Every row comes from one small tree of marks. The marks that hang from a mark follow it in brackets, in alphabetical order. Every link used is in the known rows. Which tree was each row made from?
Known rows:
komo[timo]: [ -7 -16   7   2  16  -6   5 -21  -4 -11  16 -11 -29 -16  10  -5  -1 -18
  18 -14 -25   4   6   1   5  20]
zisin[fupe[losoval]]: [ -3 -20  28   5  22  -3  -2  -5  -6  19  21  -2 -28  -2  18   3 -15 -25
  22  26  -9   9   4  -7  19  16]
fupe[zisin]: [-23 -17  12  -5  22  -5  11  -5  10  -7  10   5 -23 -22   8 -14   3 -28
   8   0 -19  15   3   4  18  35]
miki[timo[komo kotif lesu]]: [-17 -16  12  21   6 -16  -7 -25 -12   1  31   3 -32 -24  12 -36 -14 -16
  -3   4  -4  18  -3   5  19  12]
zisin[buvev[komo[timo[kotif]]] fupe]: [  3   7  27  26  21  -6  -4 -14 -13   6  -8   1 -35  12  19  -7 -23 -36
  24   5 -24   9  -9 -10   7  -2]
losoval[timo[miki]]: [-18 -14  13  -2  10 -27  -2 -12 -13  -1   7  13 -33 -24  11 -24  10 -17
  14   0 -18  21  29   7   8  20]
losoval[fupe timo]: [ -9  -8  11   8   5  -2   7   6  -3   8   3  10 -39  -9  26 -31  14  -7
  -5   2 -35   9  32  10  -4  32]
komo[timo[kotif]]: [-11 -19   5   3   2  -7   9 -32  -5  -9  22 -11 -27 -19   6 -14 -10 -15
  13 -18 -12   4   6  -1   4  13]
lesu[buvev[komo]]: [ -2 -24   8   8  16 -18   5 -12 -24   3  28 -15 -16   2  16 -18   4 -25
   9  13 -25  16  -9   7  23  12]
zisin[buvev[komo] fupe[losoval[timo]]]: [ -9   2  30  28  24  -4 -11   5  -7  23 -12   6 -42  13  18  -1 -23 -37
  26  17 -17  10   6 -12  13   0]
lesu[buvev[komo[timo[kotif zisin]]]]: [ -6 -27  -1  15  16 -20   8 -20 -20   1  27 -12 -17   8  13 -20  -4 -22
  11   0 -21  13  -2   5  17   7]
buvev[komo[timo[kotif zisin]]]: [-10 -10   9  18  17  -6   7 -28  -3   9  11 -17 -32  -3   1  -9 -12 -27
  15 -10 -32   6  -5   6   8  10]
timo[komo miki zisin[buvev fupe]]: [-35   1  15  -1  43 -18 -16  -2 -22  14  10  23 -16  16  27 -28   4 -26
   7   8  -1  30  12  -2  25   7]
miki[timo[kotif zisin[fupe]]]: [ -1   0  20  25  14 -21  -3 -15  -6  17  20  10 -24 -17  20 -21 -24 -24
  16   9 -13  10  14  15  18  15]
zisin[buvev fupe]: [  2  10  33  10  24  -5 -10   0 -13   1   0  11 -22   2  28  -9 -12 -31
  17  16 -17  12   1  -4  15  10]
fupe[losoval zisin[buvev]]: [-43 -13  11   4  26   7  -1  13  16   6   1  10 -31 -11   7  -4  -5 -27
  15   3   4  13  10  -9  22  25]
kotif[fupe]: [  0 -11  11  -2  20  -9   1  -8   2   2  35  -1  -9 -25  20 -24  14 -13
  -4  -1 -18  15  -1  -4  19  12]
lesu[buvev]: [ -5 -26   6  -3  14 -19   3  -8 -22  -6  34  -7  -7  -7  22 -22   7 -17
   7  11 -14  15   2   7  25  18]
timo[lesu]: [ -9 -19  22   3  20  -9  -2 -17  -6 -19  31   1 -21 -16   1 -20   6  -8
  -1  11 -17  16  -6  11  18  26]
komo[timo[lesu[buvev]]]: [ -7 -32   2  11  21 -17   5 -24 -11 -26  28  -5 -27  -4   4 -16   2  -9
  10  -7 -18  10   0   2   8  18]
miki[timo]: [  0  -1  20  14  13 -15  -7  -8  -8   6  16  -1 -30 -32  20 -12  -5 -23
  17   7 -25  12   5  13  18  21]
lesu[buvev[komo[timo[kotif miki]]]]: [ -6 -29   1  11  11 -25   8 -23 -27   0  26 -12 -21   4  12 -21   1 -22
  14   2 -16  18  -7   1  17   4]
buvev[komo[timo[kotif zisin[fupe]]]]: [ -3 -11  13  22  19  -8   7 -29  -5  12  10 -14 -33   3   3  -8 -17 -30
  19  -6 -32   6  -5   3   8   7]
timo[komo lesu zisin[fupe]]: [-22 -23  14  12  45 -10  -9 -13  -5  -1  34  12 -16  16  13 -29  -6 -17
  -9  16 -12  20   3   5  24  22]
zisin[buvev[komo] fupe[losoval]]: [ -6   3  33  23  27   2 -12   3  -9  23  -5   0 -36  14  19   4 -21 -36
  25  21 -15  11  -6 -11  18   0]
kotif[timo[miki zisin[fupe[losoval]]]]: [-10 -18   3  -5  39 -26 -14 -22 -17  19  16   6 -30  -3  14 -12  11 -18
  29  19 -29  27  17   9  29  27]
kotif[timo[miki]]: [ -8 -16   3 -15  23 -24 -12 -29 -24   4  17  -3 -32 -22  12 -18  22 -17
  23  11 -35  28   6   8  26  28]
zisin[buvev[komo[timo]] fupe]: [  5   8  28  25  27  -6  -6  -8 -13   6 -10   1 -36  13  20  -2 -19 -37
  26   7 -31   9  -9  -9   9   1]
losoval[timo[komo zisin]]: [-30 -14   0   5  21 -14  -4  -6   0   7  13   9 -26 -11  16 -31  -1 -22
  -1  -6 -23  15  35   7  13  25]
kotif[timo[komo lesu zisin]]: [-20 -24  -8  -1  40 -16 -17 -27 -10   0  29  -1 -27  -5   9 -31  12 -14
   3  10 -36  25   7  11  30  34]
timo[miki]: [-16 -11  22 -17  15 -19  -3 -15 -21   0  19   4 -20 -21  12 -16  18 -15
  14   8 -10  25   3   7  20  19]

Which tree is each row?
[-46 -15   2 -12  16 -18  -3 -26 -19  16  33  11 -10  -6  13 -44   2 -14
  -7  -5  14  28  12   5  24   8] | timo[komo kotif miki zisin]
[  0  -5  14  19   3 -19  -2 -18  -4  10  28   2 -24 -35  20 -28 -10 -19
   7   0 -10  13   3   5  17   9] | miki[timo[kotif[fupe]]]
[ -7 -13  13  22  29  -4   3 -18  -1  16   7 -16 -38   7   3   3 -13 -30
  24   0 -35   6  -3   1  10  10] | buvev[komo[timo[zisin[fupe[losoval]]]]]
[-22 -13   4   5  15  -8   3 -14  10  19  41   5  -4 -14  10 -30  -9  -9
  -6  -4   7  11  17   3  23   9] | timo[kotif[fupe[losoval]] zisin]
[-12  11  17  14  19   0  -7  -8  -9  -3  -7  -6 -32  -4  13  -8  -5 -29
  17  -9 -30   9  -7  -1  10   6] | zisin[buvev[komo[timo]]]
[-10 -15  13  15   9  -6   5   2  -3  -4   9  15 -42  -4  17 -38  16   0
 -12   6 -31  12  26  12  -4  34] | losoval[fupe timo[lesu]]
[-17 -22  -6  -1  39 -11 -16 -20 -10  22  22  -4 -29   0  20 -17   1 -25
  16  16 -34  20  14   1  31  28] | kotif[timo[komo zisin[fupe[losoval]]]]
[-26  -6  13  13  27 -31 -10  -6  -6 -11   3  30 -29  -7   4 -34   8  -9
   6  -1 -13  24  32  15  11  21] | losoval[timo[lesu miki zisin[buvev]]]
[-17   7   9  16  18  -3   0  16   1  10  -5  22 -33   3  29 -35  12  -7
  -6  -2 -34   8  42  16  -1  31] | losoval[fupe timo[zisin[buvev]]]
[-31 -32  -4   9  40 -17  -7 -10 -13 -10  45   8  -7  15  13 -41   6 -10
 -17   9  -6  24   4  10  30  21] | timo[komo lesu[buvev] zisin]
[-18 -28   8   5   9 -21   6 -39 -14 -21  25   3 -31 -13  -3 -24   1  -5
  11 -13   0  17   0   0   5  10] | komo[timo[kotif lesu miki]]
[-27 -15   1  17  23  -5   0   5   1   5  14  20 -37  10  22 -48  14  -1
 -22   2 -28  15  33  12   2  34] | losoval[fupe timo[komo lesu zisin]]
[-36 -32   7   8  15  -3  -7  -4   2  11  24   0 -37 -12   5 -15  -5 -14
   5   8  -1  13  21  -6  17  19] | fupe[losoval[timo[komo lesu]]]
[-21   9  10  20  27 -13 -17   1  -6  12  11   9 -26 -14  27 -24  -8 -26
   7   0 -20  16  12  10  23  17] | miki[timo[komo zisin[buvev]]]
[ -4 -16  15  20  21  -6   4 -27  -6  -4  12 -18 -39  -3  -3  -6  -4 -24
  15  -4 -38   9 -15   3   8  12] | buvev[komo[timo[lesu]]]
[-19   1  15   2  18  10   9  14   2   2  -1  12 -31  -3  27 -26  17 -14
  -6   2 -26  12   7   6   6  35] | losoval[fupe[zisin[buvev]]]
[-12 -29  -6  -1  40 -38 -13 -27 -24  -6  29  10 -23  -1   6 -31  22  -7
  14  16 -29  33  10  17  32  29] | kotif[timo[lesu[buvev] miki zisin]]
[-16 -30  13  11   6 -10   2 -26   2  -4  49   4 -16 -19  -1 -36  -5   1
 -14   4  14  16  -6  -5  19   6] | timo[kotif[fupe[losoval]] lesu]
[-22  -1   8  19  13  -1  10  15   7   6 -18  20 -48  -1  22 -33  11 -19
  -3  -4 -35  13  28   5  -4  32] | losoval[fupe[zisin[buvev[komo]]] timo]
[-27 -28  13   9  14  -6  -5  -2   3   7  21   1 -36 -15   2  -9  -5 -12
  10  10  -3  11  23   0  15  22] | fupe[losoval[timo[lesu]]]
[-16  -2   0  -8  36 -24 -19 -19 -19   6   8   9 -25 -10  15 -21  19 -17
  22   6 -34  28  15  14  28  27] | kotif[timo[miki zisin[buvev]]]
[-33 -21   6   5  39  -7  -9 -12  -2  -6  37   7 -14   4   8 -34   4 -11
 -17   5 -12  20   4  11  26  26] | timo[komo lesu zisin]
[-11 -25 -11  -7  37 -31  -4 -22  -2   4  21  12 -27 -23  12 -32  30 -17
  12   1 -29  36   3  -8  28  23] | kotif[fupe[zisin] timo[miki]]
[ -4 -22  25  11  19  -9  -1  -4  -4  19  14   4 -33  -3  17  -1 -17 -26
  23  22 -11   9  18  -7  15  16] | zisin[fupe[losoval[timo]]]
[-25 -32  15   3   8 -25  -1 -29 -12  -3  47  16 -19 -17  -4 -41   9   4
  -7   6  27  31  -5  -7  21   0] | timo[kotif[fupe[losoval]] lesu miki]
[-22 -10   9  11  35 -21  -5 -18  -8 -22  11  14 -28   2   2 -17   7  -7
  15 -13 -12  17  11   7  10  16] | komo[timo[lesu miki zisin[buvev]]]
[-26 -21   0  -5   2  -4   2 -26  -7  11  45  -6 -11 -21  20 -45  -2 -16
 -19  -8   7  19  -4 -15  20   2] | timo[komo kotif[fupe]]
[-27  10  19  -6  34 -20 -12  -1 -15   3   6  21 -12  -4  16 -20  14 -16
  13   1  -8  24  17  15  23  17] | timo[miki zisin[buvev]]
